Each row was made from one small tree. The marks that hang from a mark follow it in brackets, in alphabetical order. Every link used is in the known rows. Write each row's tree.
In the rows, 128 means zero.
Known rows:
F{B X}: [ 84 157  78  94 138 132 119 139 145 131 116 148 138 131 138 150 146 113
 140 141 154]
E{A{X}}: [112 150 107 124 174 128 119  96 177 142 134 112 128  54 124 110  86  84
  73 122 146]
A{H{L} X}: [112 152  98 134 186 129 115 123 159 123 128 154 125 143 119  95  83 147
 102 136 161]
H{A L{B{F{X}}}}: [119 232 103  83  88 125 108 150 111 158 111 163 128 128 147 128 147 104
 114 190 120]
H{A{X} L}: [122 168 110 118 137 118 129 120 155 128 128 118 109 102 123 102  82 115
 111 174 128]
F{B{L} X}: [111 165  71 103 116 146 115 140 137 160 108 145 139 138 140 148 133 117
 157 115 152]
A{H{L{B}} X}: [136 175  98 133 160 138 104 136 148 147 121 171 131 147 122  82  70 146
  87 114 146]
E{A{H{L} X}}: [108 156 105 142 211 126 106  98 181 150 135 143 115  99 117  79  68 128
  90 143 170]
E{A{H{L{B}} X}}: [134 176 102 141 189 134  96 109 171 175 128 163 121 102 120  67  55 129
  77 125 153]
E{A{H{L{B{F}}} X}}: [136 211  98 132 159 140  83 115 176 183 122 169 134  90 130  88  96 101
  67 151 154]
F{B{L}}: [146 154  78 117  96 154 120 135 156 181 110 134 135 134 139 130 107 131
 154 117 136]
A{H{L{B{F}}} X}: [140 208  92 123 135 144  92 140 153 153 115 180 143 134 133 102 113 119
  76 143 146]
L{H{A}}: [108 142 113  81 124 112 142 125 144 156 134 108 127 138 131 117  86 140
 120 183 101]
B{F{X} L}: [113 199  87  90  99 144 109 141 111 149 107 149 150 122 147 159 165  93
 114 124 142]
X{A{H{L}}}: [ 95 158 109 127 163 110 112 116 124 154 124 153 127 158 119  76  83 159
 108 117 149]
H{A{X} L{B{F}}}: [151 224 104 109  86 132 106 137 151 161 115 143 127  97 137 110 110  90
  89 179 114]
H{A}: [113 152 123 100 114 122 137 110 146 138 132  73 112 110 129 128  99 120
 123 162 111]
L{B{F} H{A{X}}}: [133 201  98  83  92 126 111 136 157 169 124 128 149 107 137 129 107  86
  74 178  95]
H{L{B{F{X}}}}: [126 225  91  86 100 137 104 169 102 154 104 218 150 139 149 125 157 115
  95 152 134]

Write each row's tree:
[153 187 118 105  93 128 126 138 126 172 120 140 112 132 134  90  79 148
 121 166 103] | H{A L{B}}
[134 187  90  93  95 132 115 125 158 174 122 108 143 108 136 137 106  89
 104 172 112] | B{F L{H{A{X}}}}
[105 146 104  93 143 112 134 120 164 136 136 102 130 114 123 119  79 112
  99 171 111] | L{H{A{X}}}
[105 155  60  83 127 137 119 157 136 179 109 175 153 167 141 140 120 138
 155 136 140] | F{B{L{H}} X}
[ 85 191  99 113 162 112  97 135  93 160 115 184 138 170 124  81  95 147
  97  95 148] | F{X{A{H{L{B}}}}}
[102 197  90  67  94 125 117 138 121 171 117 128 144 139 144 153 141 105
 127 182 116] | B{F{X} L{H{A}}}
[121 178 108 127 139 119 101 128 113 179 118 171 133 162 122  65  71 161
  95  96 133] | X{A{H{L{B}}}}
[ 48 190  98  99 155 111  93 110 117 132 122 125 149 134 130 142 159  91
  89 120 159] | B{F{X{A{H}}}}
[ 61 205  94 105 158 109  93 129 109 142 115 175 142 151 131 117 151 116
 100 142 166] | B{F{X{A{H{L}}}}}
[ 86 163  62  89 123 119 110 143 121 193 107 171 159 159 135 123 112 124
 138 105 139] | F{B{L{H}} X{A}}
[111 212  94  79  99 140 104 151 110 143 110 168 155 120 149 150 166  90
  86 128 127] | L{B{F{X}}}
[110 191  76  70 111 136 113 157 111 169 110 182 164 151 148 148 153 114
 110 146 132] | B{F{X} L{H}}
[ 89 198  77  76 104 117 104 141  94 181 107 173 169 142 141 133 144  99
  96 115 131] | B{F{X{A}} L{H}}
[ 92 207  89  95  98 126 100 127  96 162 105 142 155 113 140 142 158  78
  99  94 140] | B{F{X{A}} L}
[ 89 211  86  67 108 111  99 153  93 177 109 194 176 141 143 126 144  95
  69 120 115] | L{B{F{X{A}}} H}
[131 155  73 107 108 133 122 124 184 184 121 104 132 123 128 124  77 114
 147 162 121] | F{B{L{H{A{X}}}}}
[143 178  85  85  84 142 119 151 130 187 112 170 160 148 147 133 127 128
 108 146 116] | B{F L{H}}
[129 166 103  92 117 122 125 130 152 162 129 118 137 118 126 107  64 114
  86 150  94] | L{B H{A{X}}}
[101 210  97  57  98 120 112 148 119 167 119 145 150 138 146 143 142 101
  99 188 101] | L{B{F{X}} H{A}}
[133 151  82  94  89 133 129 130 166 203 119 110 129 150 136 124  83 143
 167 174 111] | F{B{L{H{A}}}}
[ 64 199  97  87 122 113 105 127 105 132 114 144 154 107 139 146 169  73
  82 118 141] | B{F{X{A}}}
[137 198 106  71  69 127 117 142 139 187 121 133 146 131 144 127 116 114
  95 189  87] | L{B{F} H{A}}
